Each row was made from one walk, in order. Every step used is in the known rows, and no mark comes twice. Write each row's walk.
(in the rows, 128 means zero)
Known rows:
pira > lodu > tugaz > fekiv > zufatat: [184 130 143 167  74 152 100  82  83 100 131 136 173  92 138 171  76 106
 136 137 139  78 158 151 154  58  80  59 120 168 138 108]
gevovi > tukaze > reso: [105 162 148 131 136 147  98 120 131 158 108 115 151 146  77 106 110 144
 112 139 107 133 138 143 129 102 127 203 168  81 138 105]
lodu > pira: [155 136 151 134 129 110 132  92 123  99 140 139 164 113 124 161 101 130
 144 142 121 132 130 126 140 141 128 123 119 136 148 143]
pira > fekiv: [126 110 110 139 126 126 154 126 102 127 129 141 157 146 143 139 130 106
 155 143 167 135 131 129 130  98 131 144 141 152 126 114]
gevovi > zufatat > tukaze > reso: [150 184 161 121 131 158 104 142 134 200 120 115 139 177  96 137 159 117
 117 137  35 140 153 106 135 109 113 230 157  81 141 104]
lodu > tugaz > fekiv > reso > tukaze: [138 121 144 183 155  93  92 125 155 119 106 104 188 103 116 143  53 122
 126 127 108 106 161 106 158  87 101 113  85 136 154 109]
lodu > pira > fekiv > zufatat > tukaze > reso: [168 157 170 131 125 136  97 115  88 145 130 142 191 113  95 195 115  91
 196 174 108 144 160  89 147 100 122 168 151 129 157  91]
lodu > tugaz > fekiv: [134 115 150 189 138 121 139 104 132 129 118 136 174 131 114 144  74 121
 133 110 100 120 125 138 150  81  97 124 117 165 133 126]
kebon > relir: [139 131 105 135 129 136 129 112 117  92 139 154 116 150 129 137 157 119
 141 154 148 134 145 103 143 118 154 117 133 125 163 141]
tugaz > lodu: [156 153 106 137 120 120 164  97 130 138 136 145 127 135 152 129 131 110
 128 134 141 124 138 165 122 122  93 132 137 131 112 114]
kebon > gevovi > zufatat > tukaze > reso: [140 172 139 120 119 187 120 128 122 172 120 120 130 177  73 159 172  82
 102 147  44 170 150 102 161 113 129 232 152  90 171  99]
pira > lodu > tugaz: [140 109 174 144  76 139 123  84  99 144 150 142 162 121 125 156  83 118
 141 126  83  84 158 126 149 100 110 127 112 142 131 140]
relir > kebon > gevovi > zufatat: [189 147  91 123 140 214  90  85  97 107 121 107 121 139 133 127 156  88
  82 131 124 130 113 132 146 103 146 132 141 125 183  87]
tukaze > reso > fekiv: [ 72 167 129 148 105 146 126 132 113 140 104 145 152 140 127 142 127 109
 189 116 140 154 138 119 136 113 137 172 154 115 125 107]
pira > lodu > tugaz > fekiv > reso: [157 127 161 162  63 114 112  94  96 125 132 127 223 113 114 154  62 103
 124 121 143  85 178 138 155  69  95  66 103 148 134 123]
tukaze > reso > fekiv > lodu: [ 82 174 117 138  60 138  99 154  81 112  96 144 146 129 121 137 109  81
 169 121 157 123 157 124 162 124 112 180 143 104 120  90]
relir > kebon > gevovi: [155 129 103 127 134 197 109  86 102 107 129 117 123 120 108 125 141  82
 132 130 153 141 109 124 141 119 148 111 128 141 166 108]
zufatat > tukaze > reso > fekiv > lodu > pira: [117 191 165 142  87 107  93 121  98 131 132 150 195 121  93 173  99  69
 211 136 106 150 160  99 168 138  93 224 131 104 134 129]
zufatat > tukaze > reso: [108 162 178 126 123 129 126 148 142 198 129 122 140 149  74 130 149 106
 167 135  68 155 148  99 128 126 115 215 141  94 123 123]
relir > kebon: [160 137 129 129 143 166  91 100 112 130 133 108 124 116 135  95 127 116
 139 123 144 116 111 123 115 122 136 109 135 132 137 115]
pira > fekiv > lodu > tugaz > reso > tukaze: [162 140 147 169 138  91 116 133 110 112 105 130 179 116 123 116  53  83
 149 162  91  93 194 106 152  97  59 181  90 138 145  70]
kebon > gevovi > tukaze > zufatat: [126 118 106 109 122 188 151  97 128 142 117 129 128 146 100 142 129 136
  74 162  94 176 105 150 164  78 126 181 163 110 175 118]
pira > lodu > tugaz > reso > fekiv > zufatat > tukaze: [189 185 175 147 126 129  55  79  99 163 136 138 207  88 132 165  94  91
 193 138  77 112 192 113 129  89  66 107 124 147 134 116]
zufatat > tukaze > reso > fekiv > lodu: [ 90 184 144 133  83 131  90 159 101 159 115 138 154 137  94 141 120  71
 190 121 110 145 159 110 155 128  91 230 140  98 117 113]
lodu > pira > fekiv: [154 116 135 147 127 116 154  94  98 103 140 156 190 133 139 175 100 107
 176 156 158 140 130 124 143 115 129 136 125 161 149 122]
pira > fekiv > lodu > tugaz > reso > tukaze > zufatat: [156 138 156 149 105 115 162 136 104 144  89 141 157 132 142 126  63  91
 137 177  54 119 185 106 173  73  51 196 118 134 153  69]
relir > kebon > gevovi > tukaze: [157 132  99 121 171 199  70  68 117 109 130 101 144 120  91 109 119 108
 101 137 150 138 103 146 136  94 147 150 145 124 177 108]
pira > lodu > tugaz > tukaze > zufatat: [159 119 182 133  66 150 186  99 135 183 146 159 129 111 157 132  85 124
 121 151  26 123 144 139 161  96  78 133 137 128 139 132]

Which walk is each row?
[105 177 125 149  86 127 126 159 118 112 106 153 133 103 136 103  92  87
 153 126 138 136 158 130 149 141  93 171 145 103 123  89]	tugaz > tukaze > reso > fekiv > lodu
[140 116 100 126  80 127 131 148  69  99 123 143 148 137 133 132 108  78
 138 146 178 108 150 133 150 107 108 152 127 143 124  91]	pira > fekiv > lodu
[183 152 135 111 160 144  92 122 139 167 139 112 137 160 126 136 155 122
 101 134  55 134 136 112 133 114 108 192 136 106 147 132]	gevovi > zufatat > tukaze
[149 120 161 182  66 136 149  70 100 138 146 143 193 136 128 153  75 103
 153 125 120 105 153 145 152  65  76 111 118 166 127 131]	pira > lodu > tugaz > fekiv
[155 135 103 105 143 222 112  70 117 143 118 110 124 135 109 115 132 119
  88 154 112 167  87 151 151  73 131 165 172 111 179 106]	relir > kebon > gevovi > tukaze > zufatat
[146 155 117 125 163 140  47 128 121 132 125 132 146  97 145 168 135 116
 180 128 134 138 129 114 127 115 118 129 135 135 133 129]	reso > fekiv > zufatat > tukaze
[157 170 136 138 168  93 135 124 163 130 118 113 141 113 132  91 116 119
 146 162 102 141 172 114 112 124  82 139 111 115 140 105]	tugaz > reso > tukaze
[160 159 188 141  80 127 175  86 132 181 125 132 152 120 149 130  85 116
 147 179  21 123 181 117 155  77  52 162 122 116 146 113]	pira > lodu > tugaz > reso > tukaze > zufatat
[158 119 134 136 140  86 110 122 120  87 127 121 216 100 137 176  74 111
 163 172 169 119 167  98 148 116 132 123  92 130 169 106]	lodu > pira > fekiv > reso > tukaze
[139 179  87 132 151 233  17  76  87  92  93 109 152  95 102 142 116 100
 140 138 176 135 118 141 141  74 153 143 175 110 180  58]	relir > kebon > gevovi > tukaze > reso > fekiv > zufatat
[119 160 161 172 156 149  80 134 141 131  92 149 142  72 138 151  67 131
 151 118  75 111 151 115 150 117 123 116 141 126 148  71]	lodu > tugaz > tukaze > reso > fekiv > zufatat
[103 177 118 139 118 162  73 138  91 110  87 136 135  97 136 162 121 116
 171 129 157 128 145 127 135 105 140 117 161 113 134  78]	tukaze > reso > fekiv > zufatat
[164 156 163 155 140  88  98 133 135 119 106 111 151  99 111 108  54 100
 122 147  57  84 196 106 152 127  57 166  79 118 145  88]	fekiv > lodu > tugaz > reso > tukaze
[142 147 116 143 106 113 148 143 146 134  93 115 152 118 147 130 107 126
 120 162 134 156 141 129 160  71  86 114 128 109 148 102]	tugaz > fekiv > reso > tukaze > zufatat
[158 208 152 130  95 133  68 113  85 126 120 140 191 139 116 180 113  83
 161 139  80 137 167 101 174 126  91 242 143  93 157 103]	gevovi > zufatat > tukaze > reso > fekiv > lodu > pira
[129 151 186 156  93 123 118 159 136 145 107 135 122 105  90 105  56 104
 103 123  48  90 174 116 172 136  90 180 117  98 132  81]	fekiv > lodu > tugaz > tukaze > reso
[155 102 149 148  84 133 173 147 108 150 116 163 132 120 145 127  73 101
 104 151  58 119 144 126 181  91  76 175 132 140 142  85]	pira > fekiv > lodu > tugaz > tukaze > zufatat
[186 139 114 142 133  73 153  86 118  90 135 144 209 105 161 169  76  89
 159 179 172 119 179 133 140 109  97 120  98 133 153  92]	tugaz > lodu > pira > fekiv > reso > tukaze
[167 160 165 148 114  98  99 118 105 127 108 127 159 108  95 106  68 103
 107 129  80  87 190 114 150 127  74 136 105 131 130  91]	fekiv > lodu > tugaz > reso
[129  94 140 158  96 125 114 135  72 114 116 141 166 130 115 153  67  86
 136 129 114  80 154 116 170  98 105 167 105 158 135  94]	pira > fekiv > lodu > tugaz
[135 124 153 167 121 113 135 126 151 149  91 113 167 107 132 153  67 135
 111 146  73 129 147 113 176  63  89 129 110 122 164 104]	lodu > tugaz > fekiv > reso > tukaze > zufatat
[133 135 131 102 111 122 127 158 150 146  95 109 123 111 147 132 119 143
 104 164  96 137 149 103 157 110 118 132 124  86 152 111]	fekiv > reso > tukaze > zufatat
[ 80 179 157 150 132 139 116 133 130 184 124 142 164 148 107 150 139  97
 210 119  94 173 140 104 131 113 121 220 152 106 119 131]	zufatat > tukaze > reso > fekiv
[176 159 129 137 119  99 170  59 128 109 150 155 162 116 152 158 103 113
 144 146 138 129 140 157 137 133  93 124 124 137 133 131]	tugaz > lodu > pira
[137 164 171 159  87 160  91 106 105 132 115 158 161  72 150 156  66 106
 172 130  93  94 178 130 153  98 101 102 141 124 138  88]	pira > lodu > tugaz > tukaze > reso > fekiv > zufatat
[181 145 113 131  99  96 188  93 116 123 122 155 185 115 180 179  90  98
 148 196 139 144 164 137 162  86  90 142 130 119 160  94]	tugaz > lodu > pira > fekiv > reso > tukaze > zufatat
[185 144 116 135 108  78 156  76  91 102 135 154 219 119 150 174  85  88
 146 160 195 121 172 149 141 109 113  86 121 145 140  94]	tugaz > lodu > pira > fekiv > reso
[117 195 140 142 139 161  91 126 123 183 111 129 158 169 124 151 153 110
 155 123  71 160 141 107 139 101 119 233 167  90 142 109]	gevovi > zufatat > tukaze > reso > fekiv
[184 203 127 129 182 112  51 107 128 145 112 129 173  94 135 136 135 109
 179 142 122 155 162 112 108 111  86 108 144 137 134 107]	tugaz > reso > fekiv > zufatat > tukaze
[150 144 109 150 146  88 114 138 153 102 110 104 176 106 128 122  96 115
 131 145 168 128 157 126 139  93 100 100  99 123 140 107]	tugaz > fekiv > reso > tukaze
